Known rows, with every way that one mark hangs from another
[bizu [migir [disam [papu gono]]]]: -4.063	-0.128	0.202	-0.995	0.458	0.282	-4.158	-2.339	-1.488	0.098	-1.490	-2.072	6.017	-1.158	1.295	-0.079	2.083	1.847	-1.389	0.386	2.312	1.270
[papu [disam guvo migir] [gono zasi]]: -6.733	1.406	-1.247	-2.158	0.989	2.521	-0.156	-1.367	-0.518	-0.795	-1.219	-4.381	-1.081	4.827	-0.742	-1.677	0.562	1.673	0.740	1.741	0.962	1.722
[vala [guvo [disam [papu [gono zasi]]]]]: 2.968	0.039	-0.030	0.887	0.447	-0.046	-2.995	1.320	2.349	2.396	-0.016	-0.057	-0.516	1.531	1.030	-2.860	3.869	0.640	0.088	2.672	0.039	-1.291
[tufaz [zasi gono]]: 1.470	-1.858	1.468	1.466	-3.238	-2.296	2.023	-2.218	0.845	-0.088	-0.779	-0.661	-2.115	0.056	-3.992	-1.487	-4.135	2.006	0.340	-0.475	1.948	2.528
[guvo disam vala]: -0.745	0.681	2.037	1.680	-0.075	1.082	-2.237	1.395	1.292	2.531	-1.659	2.338	2.073	0.483	8.113	-2.113	0.688	1.126	-2.880	1.491	2.131	1.863
[papu [disam migir] [gono [zasi tufaz]]]: -6.169	-0.527	-3.495	-0.300	-1.809	0.299	-0.333	-1.840	-0.362	-1.973	-0.796	-5.353	1.163	1.070	-0.973	-1.903	-0.409	1.725	1.172	1.112	1.284	-2.178
[gono papu [zasi tufaz]]: 1.038	-0.788	-0.179	0.907	-2.615	-1.144	1.585	-1.222	1.952	0.402	-0.234	0.016	-2.629	0.880	-0.338	-2.236	-2.936	0.377	-0.062	-0.966	0.231	-1.657
[zasi gono tufaz]: 0.345	-2.223	-0.135	2.338	-3.651	-2.055	1.972	-1.589	0.880	0.551	-1.051	-0.094	0.551	-0.410	-3.381	-1.105	-4.314	2.028	0.267	-0.204	2.683	1.380
[tufaz [zasi [gono [papu disam]]]]: 2.133	-0.401	2.455	0.938	-0.708	-3.119	3.304	3.494	2.331	-1.714	-0.935	-0.317	-2.945	-0.502	-2.243	-1.287	-5.158	0.656	0.586	-0.881	0.615	1.927
[migir [disam guvo]]: -4.365	1.340	1.563	-1.494	-1.295	3.253	-0.026	-2.032	0.309	0.485	-2.362	2.061	0.377	4.909	2.546	-0.830	-0.052	1.432	-2.206	-0.099	1.912	4.057
[gono zasi]: -3.039	0.176	0.128	-0.284	-2.156	-0.502	-1.068	-3.889	0.599	1.575	-0.949	-0.860	-2.272	4.696	0.540	-3.531	-0.398	0.663	-1.467	0.105	1.160	-0.325
[disam guvo migir [papu [gono zasi]]]: -1.342	-0.758	-0.317	-1.575	0.888	2.539	-1.243	-3.739	-0.783	2.292	-0.277	-1.011	0.128	2.979	-4.181	-1.772	2.221	1.656	1.432	1.567	1.416	1.793
[disam guvo migir papu]: -3.401	-0.878	1.248	-1.650	0.433	3.475	-0.208	-1.651	0.763	3.036	-1.309	3.133	1.111	1.991	-0.890	-2.819	0.549	1.693	0.012	1.102	2.508	4.698
[guvo [disam migir] vala]: -3.457	0.196	0.965	0.936	-0.868	2.493	-2.724	0.919	0.291	1.952	-1.751	2.611	3.264	-0.958	9.177	-2.866	1.261	1.962	-2.135	1.710	3.019	3.739
[papu [disam migir] [gono zasi]]: -6.649	0.880	-2.433	-1.311	-0.392	0.426	-1.660	-2.340	-0.822	-1.333	-1.232	-4.783	0.444	2.640	0.231	-3.013	1.218	1.165	0.102	1.323	1.120	-0.300
[tufaz zasi]: -1.395	-1.014	0.989	0.493	-2.447	-0.086	0.640	-2.675	1.177	-0.251	-1.113	-0.286	-1.536	0.134	-0.811	-2.840	-2.343	1.390	-0.708	-0.301	1.110	1.129
[disam guvo]: -3.439	0.366	1.547	-0.541	-0.036	2.073	1.002	-2.060	1.136	1.633	-1.825	1.643	-1.168	3.658	0.184	-2.379	-1.708	1.229	-1.129	0.636	1.578	4.004
[tufaz [zasi [gono [papu [disam guvo]]]]]: 2.473	0.143	3.622	0.066	0.523	-1.229	4.866	4.548	2.937	-1.280	-1.048	-0.261	-4.438	1.446	-3.540	-0.031	-5.837	1.069	1.050	-0.552	0.383	3.980
[disam migir]: -6.451	-0.503	-0.696	-0.505	-2.338	1.716	-0.900	-3.243	-0.421	0.631	-1.763	0.851	1.728	0.554	2.440	-4.534	-0.572	1.870	-1.144	0.357	2.708	3.739
[gono [zasi tufaz]]: -1.718	-1.211	-1.129	0.733	-3.520	-0.738	0.389	-3.406	1.441	0.959	-0.591	-1.572	-1.793	2.632	-0.928	-2.180	-1.840	1.080	-0.421	-0.060	1.099	-2.048
[vala [guvo [disam migir papu]]]: -1.840	-0.497	0.500	-0.067	-0.767	2.358	-2.196	2.990	2.972	2.360	-1.201	3.939	2.119	-0.490	5.059	-4.587	2.760	1.529	-0.579	2.305	2.101	3.963
[disam migir papu]: -3.739	-1.436	0.329	-0.728	-0.909	1.529	-1.667	-2.923	0.220	2.355	-1.277	2.403	2.770	-0.141	0.323	-4.245	1.164	1.362	-0.571	0.819	2.712	2.677
[disam [guvo vala] migir]: -3.507	0.939	1.548	-0.741	-0.981	4.647	-0.300	-0.694	-0.521	1.329	-1.399	2.526	0.787	1.962	4.260	-2.257	-0.883	2.534	-0.841	1.274	2.933	5.182

Rows
1.904	-2.284	-1.384	1.115	-1.012	-1.099	-1.295	-3.624	0.284	1.529	0.264	-1.975	0.698	0.089	-5.545	-1.092	0.727	1.052	1.218	0.855	0.858	-4.199 : [disam [papu [gono [zasi tufaz]]]]
-5.470	0.946	0.220	-0.961	-0.028	0.610	0.556	2.067	1.137	-1.316	-1.837	0.933	0.786	0.020	3.938	-4.316	-1.404	0.566	-0.857	0.009	1.428	3.043 : [gono [papu [disam migir]]]
0.470	-0.140	1.358	-0.319	1.630	4.396	-1.834	-0.745	-1.632	2.166	-0.564	1.936	2.992	-0.498	-0.065	-1.445	1.828	2.452	1.077	2.212	2.616	3.321 : [disam [guvo vala] migir [papu gono]]
0.495	-0.760	0.780	1.351	1.737	1.995	-4.103	0.706	-0.784	2.833	-0.923	1.833	5.688	-3.509	4.620	-1.907	3.656	1.903	-0.309	2.619	2.574	1.849 : [guvo [disam migir [papu gono]] vala]
1.218	-0.973	-0.154	0.233	0.445	-0.703	-2.627	-4.446	-0.283	2.343	-0.029	-1.319	0.327	2.234	-3.891	-2.553	2.227	0.411	0.250	1.023	0.733	-2.178 : [disam [papu [gono zasi]]]
-4.178	0.000	-1.365	-0.685	-1.919	-0.015	1.326	1.537	1.860	-1.259	-0.728	-1.595	-1.333	1.196	2.042	-2.693	-2.352	0.779	0.401	-0.412	0.775	-0.794 : [gono [papu [disam migir]] [zasi tufaz]]
0.021	1.189	3.008	-0.170	1.538	-0.791	3.529	4.515	2.409	0.174	-1.705	1.583	-2.564	3.108	-1.376	-0.734	-4.335	0.567	0.043	-0.049	1.026	4.750 : [zasi [gono [papu [disam guvo]]]]
0.587	0.665	1.001	-1.632	0.702	2.307	-1.860	-3.192	-0.653	1.833	-0.832	-0.657	0.352	5.245	-2.555	0.195	3.140	0.927	-0.381	0.633	0.959	0.181 : [migir [disam guvo [papu [gono zasi]]]]
0.931	-0.112	1.666	0.841	0.069	0.919	-1.889	3.291	4.038	3.021	-1.196	4.168	0.748	0.870	4.102	-3.912	2.152	0.586	-1.330	2.214	1.117	2.031 : [vala [guvo [disam papu]]]
4.713	-1.580	2.612	1.831	-2.237	-2.734	3.241	0.405	1.366	-0.545	-0.418	0.945	-2.924	-1.986	-3.340	-1.845	-5.165	1.214	0.702	-1.369	1.066	3.047 : [tufaz [zasi [gono papu]]]
1.223	1.292	3.769	-0.985	0.091	4.351	-1.890	0.439	0.218	2.692	-1.569	3.987	1.879	3.815	3.739	-0.069	2.004	1.386	-2.053	0.865	2.485	2.964 : [migir [disam [guvo vala] papu]]
-5.061	0.138	1.173	-1.676	-0.622	0.630	-3.605	-1.432	0.378	1.192	-1.823	0.083	4.601	0.821	3.751	-0.987	1.307	1.580	-2.643	-0.177	2.767	2.469 : [bizu [migir [disam papu]]]
-2.931	0.423	-1.213	-0.347	0.337	0.608	1.381	-0.336	1.096	-0.953	-0.866	-4.672	-1.810	4.058	-3.040	0.476	-1.669	1.260	1.128	1.291	0.212	-1.942 : [papu [disam guvo] [gono [zasi tufaz]]]
-2.062	1.603	3.510	-1.821	0.567	3.652	-2.869	1.252	0.188	1.920	-1.608	1.498	3.683	2.484	5.847	1.069	0.876	2.321	-2.276	0.796	2.975	4.110 : [bizu [migir [disam [guvo vala] papu]]]
-3.152	-1.690	0.573	0.056	0.536	1.264	-2.633	-0.030	1.686	3.264	-1.567	2.954	3.960	-1.130	3.915	-3.478	2.287	1.267	-1.369	1.489	2.426	3.511 : [guvo [disam migir papu]]
-4.500	0.309	-0.541	0.110	-2.007	2.258	-1.173	2.003	2.390	0.700	-1.711	2.248	1.063	0.264	7.315	-4.890	1.038	2.011	-1.128	2.096	2.136	4.766 : [vala [guvo [disam migir]]]
2.308	-0.173	2.931	1.502	1.257	0.889	-3.326	2.096	1.851	4.175	-1.197	4.150	3.024	-0.436	6.180	-2.027	2.345	0.697	-2.230	1.865	2.090	1.084 : [guvo [disam papu] vala]
-1.039	-1.368	-2.386	1.319	-2.355	-1.287	-0.371	-4.495	-0.218	-0.149	-0.268	-3.526	-0.256	0.797	-3.308	-1.357	-0.887	1.412	0.592	0.536	0.753	-3.377 : [papu [gono [zasi tufaz]]]
-5.516	2.135	1.602	-1.562	0.363	4.505	-0.166	2.643	0.606	0.049	-1.973	1.043	0.730	3.711	5.954	-1.873	-0.723	1.953	-0.895	1.717	2.578	4.305 : [papu [disam [guvo vala] migir]]
-2.574	2.445	2.512	-1.289	1.478	3.828	1.059	4.831	0.908	-0.267	-1.634	2.622	-0.138	1.647	6.032	-2.102	-1.772	1.289	-0.663	0.803	1.645	4.564 : [gono [papu [disam [guvo vala] migir]]]
-2.203	2.518	1.547	-0.066	2.431	2.679	-0.535	1.982	-0.273	-0.376	-1.617	-1.161	0.988	2.643	2.393	-0.235	-0.374	1.411	-0.309	2.135	1.252	1.319 : [papu [disam [guvo vala]] gono]
-1.355	-1.470	-1.071	0.024	0.904	0.407	-3.605	-2.024	0.009	2.838	-0.455	-1.011	2.589	-0.162	0.478	-2.568	3.944	1.114	0.097	1.918	1.277	0.407 : [guvo [disam migir [papu [gono zasi]]]]
-0.336	-0.680	1.924	0.678	0.518	2.517	-3.520	1.617	1.060	3.698	-1.251	3.948	4.358	-1.318	7.152	-2.870	2.731	1.515	-1.643	2.024	3.015	3.169 : [guvo [disam migir papu] vala]
-7.766	0.630	-1.612	-0.679	0.331	1.044	-1.284	-1.259	-1.177	-1.764	-1.830	-2.940	3.281	-0.018	1.244	-3.435	0.534	1.444	-0.024	1.473	1.881	1.462 : [papu [disam migir] gono]
-1.361	2.274	2.886	-0.765	-1.345	4.449	-0.995	-0.359	-0.410	0.904	-2.128	2.762	1.122	4.410	6.034	-0.210	0.204	1.728	-2.530	0.382	2.449	3.700 : [migir [disam [guvo vala]]]
-2.286	1.736	0.976	-0.769	0.133	-1.299	0.243	1.240	2.182	-0.115	-1.119	-0.917	-3.170	3.973	2.282	-3.190	-1.293	-0.591	-1.383	-0.265	-0.283	-0.848 : [gono [papu disam] zasi]
-1.679	-1.289	-1.252	-0.707	-0.403	0.645	-2.825	-4.737	-1.271	1.777	-0.186	-1.316	1.455	0.692	-3.109	-3.216	2.903	1.162	0.790	1.236	1.596	-0.416 : [disam migir [papu [gono zasi]]]
-0.939	-2.704	-2.531	0.269	-1.979	0.297	-1.509	-4.087	-0.731	0.988	0.206	-2.116	2.081	-0.966	-4.332	-2.102	1.299	1.897	1.936	1.040	1.715	-2.074 : [disam migir [papu [gono [zasi tufaz]]]]
0.150	2.948	3.673	-0.523	2.372	2.378	1.315	5.273	1.930	0.062	-1.535	2.996	-1.395	2.804	5.141	-1.234	-2.296	0.385	-1.159	0.857	0.807	2.930 : [gono [papu [disam [guvo vala]]]]
